Known rows, with every step that occurs:
zaze dedupe: [-1.646, -1.343, 0.272, 0.207, -0.997, -0.124, 1.921, 0.600, 3.229, 0.261, 3.874, -1.851, -2.355, 0.636, 0.932, -0.403, -0.583, -1.543]
gekel fipome nitid: [-0.419, -1.168, -3.426, 0.163, -1.913, 2.910, -0.163, -1.982, 3.938, -1.486, -0.608, -0.665, -2.727, -1.211, 0.679, 0.751, -1.901, 2.372]
dedupe kovat gekel fipome: [0.441, -2.566, -4.298, -1.301, -0.089, -0.320, -0.482, 1.878, 0.895, -0.677, -2.489, -1.654, -2.104, -4.898, 2.181, 2.233, -2.659, 0.267]
kovat dedupe fipome gekel zaze: [1.393, -2.146, -5.692, -2.721, 1.358, 3.259, 1.033, 2.055, 3.170, -1.632, -4.012, -0.247, -3.882, -2.875, 2.094, 1.258, -2.552, 2.912]
nitid fipome gekel kovat dedupe zaze: [-0.861, -1.134, -6.888, -4.782, 0.813, 3.439, 0.734, 3.725, 5.331, -1.593, -4.798, -0.318, 0.978, -3.460, -0.354, -0.127, -2.696, 1.502]
dedupe fipome: [1.144, -1.143, -0.202, -1.696, 2.031, 0.834, 1.221, -0.878, 1.098, 1.614, -1.602, 0.626, -1.555, -1.190, 0.694, 1.075, 1.091, 1.822]
nuve dedupe kovat gekel: [2.342, -1.747, -2.628, 1.162, 0.957, -0.981, -1.289, 2.695, 3.389, -0.780, -2.381, -1.975, 0.646, -3.955, 2.064, 0.799, -1.697, 0.097]
kovat gekel zaze: [0.976, -1.658, -4.157, -2.825, -1.894, 0.200, -1.715, 1.725, 0.906, -0.778, -0.984, -0.701, -3.535, -1.623, 1.330, 0.898, -4.973, 0.007]
fipome gekel kovat dedupe zaze: [0.818, -0.983, -5.797, -3.063, 1.894, 2.119, 0.137, 3.174, 4.822, -2.400, -4.067, -1.582, -0.728, -4.763, -0.505, -0.719, -2.872, 0.630]
fipome gekel zaze dedupe: [-1.132, -3.579, -3.507, -1.548, -2.355, 2.303, 0.446, 2.121, 4.197, -1.851, 2.688, -1.884, -3.379, -1.420, 1.999, -1.624, -2.745, -0.724]
nuve dedupe: [1.097, -0.323, -0.863, 3.838, -0.532, 0.860, -0.885, -0.841, 3.724, -0.213, -1.697, 0.809, 0.985, 0.888, 1.771, -1.321, 0.093, 1.135]
fipome gekel: [0.367, -1.105, -1.090, -3.230, 0.163, 1.530, 0.141, 2.162, 1.321, -1.478, 1.518, -1.286, 0.697, -1.901, -0.402, -1.179, -1.350, 0.856]
gekel zaze: [0.501, -1.157, -2.852, 1.709, -1.536, 0.719, -1.698, -0.459, -0.299, -0.619, -2.816, 1.206, -2.085, -0.010, 1.626, -0.034, -0.919, 0.172]
nuve dedupe zaze: [1.756, -1.463, -2.222, 4.276, 1.960, 1.855, -1.789, -1.501, 5.296, -0.875, -3.771, -0.136, -1.073, -0.602, 2.467, -2.692, -1.082, 2.447]
zaze dedupe kovat gekel fipome: [-1.509, -4.133, -3.887, -1.310, -0.930, -0.211, 1.382, 2.639, 3.893, -0.375, 1.139, -3.472, -4.421, -4.059, 3.030, 1.938, -3.334, -1.197]
kovat gekel: [0.461, -0.533, -1.336, -4.101, -0.564, -0.439, -0.040, 2.348, 1.405, -0.058, 1.376, -2.223, -1.643, -1.512, -0.207, 1.033, -3.964, 0.111]
nitid fipome: [-1.677, -0.247, -1.243, -1.658, -1.141, 1.246, 0.753, 0.460, 0.493, 0.806, -0.860, 0.995, 1.849, 1.259, 0.071, 0.479, 0.295, 0.977]
kovat gekel zaze dedupe fipome nitid: [1.200, -3.832, -4.485, -5.263, -0.850, 2.481, 1.146, 1.039, 8.336, -0.100, 1.518, -3.701, -7.710, -3.220, 1.252, 2.671, -5.797, 1.290]

Rows:
[-0.589, -1.501, -3.825, -2.827, -1.761, 0.837, -0.222, 1.056, 2.308, -0.362, -0.092, -0.803, -3.858, -1.586, 1.989, 1.169, -4.605, 1.140]
kovat gekel fipome
[0.443, -4.086, -3.778, -4.010, -0.575, 1.059, 1.369, 1.418, 5.094, 0.997, 0.680, -2.265, -7.252, -2.047, 2.773, 1.997, -4.715, 0.081]
kovat gekel zaze dedupe fipome
[0.463, -0.050, -4.462, 0.021, 1.656, 0.672, -0.289, 1.310, 3.538, -1.017, -5.662, -0.027, -1.328, -2.894, -0.294, 0.495, -1.724, -0.224]
gekel kovat dedupe zaze
[-0.415, 1.353, -2.945, -0.228, -0.932, -0.524, 0.429, 1.935, 1.730, -0.300, -3.651, 1.115, -0.099, -1.375, -0.784, 1.740, -0.215, -1.558]
gekel kovat dedupe
[-1.411, -0.917, -2.318, -4.721, -0.712, 2.867, 1.091, 2.424, 2.022, -0.478, 0.914, -0.215, 2.446, -0.786, -0.428, -0.633, -1.235, 1.897]
nitid fipome gekel
[2.109, -2.871, -4.548, -1.193, -0.023, -1.071, -2.135, 2.773, -0.170, -1.119, -3.454, -1.482, -2.000, -4.926, 1.821, 2.050, -3.144, -0.835]
dedupe kovat gekel zaze
[-0.549, -2.428, 0.179, -1.343, 1.232, 0.784, 3.245, -0.320, 4.183, 1.855, 2.007, -1.604, -3.539, -0.490, 1.449, 0.786, 0.602, 0.173]
zaze dedupe fipome
[2.849, -3.624, -4.781, 0.582, 0.281, 3.771, -1.396, -0.121, 5.574, -0.808, -4.613, 1.337, -1.658, -2.271, 3.906, -1.406, -1.481, 4.024]
nuve dedupe fipome gekel zaze
[-2.715, -3.832, -4.800, -3.097, -3.463, 3.625, 1.068, 2.743, 4.662, -1.058, 1.819, -1.044, -1.740, 0.026, 2.049, -0.928, -2.759, 0.355]
nitid fipome gekel zaze dedupe
[2.942, -2.848, -5.424, 2.530, -0.618, -0.142, -3.155, 2.002, 3.161, -1.479, -5.182, -0.480, -1.395, -4.130, 3.546, 0.732, -2.787, 0.101]
nuve dedupe kovat gekel zaze
[0.082, -2.932, -2.346, -5.256, 0.121, 1.740, 2.393, 2.483, 6.221, 0.864, 0.865, -0.580, -1.330, -3.977, -0.080, 0.368, -0.725, -0.478]
zaze dedupe fipome gekel kovat
[-0.616, -4.084, -4.896, -2.343, -1.285, 1.171, 1.276, 1.917, 7.056, -1.580, 2.069, -5.581, -4.645, -5.541, 1.363, 2.699, -4.117, -0.368]
zaze dedupe kovat gekel fipome nitid
[-0.007, -0.099, -2.784, 0.445, 3.163, 1.275, 0.794, 0.611, 2.776, -1.470, -3.225, -2.176, -2.754, -1.429, 0.986, -0.170, -1.905, 1.154]
kovat dedupe zaze
[0.840, -0.959, -2.955, -4.541, 2.966, 2.359, 2.917, 2.587, 3.470, -0.887, -1.196, -1.689, -1.998, -2.553, 0.846, 1.323, -1.085, 2.719]
kovat dedupe fipome gekel
[-1.655, 0.093, -5.427, -4.876, -2.128, 2.238, 1.608, 4.389, 3.694, -0.981, -2.617, 0.688, 2.877, -1.924, -0.987, 1.008, -1.632, 0.325]
nitid fipome gekel kovat dedupe
[-0.078, -4.766, -4.161, -0.036, -0.517, 1.104, 0.160, 3.359, 2.702, -2.091, 0.142, -2.857, -1.775, -4.741, 2.373, -0.329, -1.013, -1.561]
fipome gekel zaze dedupe kovat
[0.761, -3.561, -3.356, -1.067, -0.812, 3.021, 1.068, -1.316, 6.778, 0.177, -0.073, -2.160, -6.083, -1.675, 1.410, 1.535, -1.743, 1.410]
gekel zaze dedupe fipome nitid
[1.383, -2.777, -5.136, -2.510, -0.427, 1.121, -0.601, 1.590, 3.946, -1.751, -1.204, -3.587, -2.540, -6.228, 0.498, 3.013, -3.717, 1.496]
dedupe kovat gekel fipome nitid
[0.374, -2.608, -0.626, -2.703, 0.967, 2.158, 2.649, -0.650, 7.103, 0.686, 2.991, -3.101, -4.236, -1.493, -0.101, 1.713, -0.641, 0.953]
zaze dedupe fipome nitid
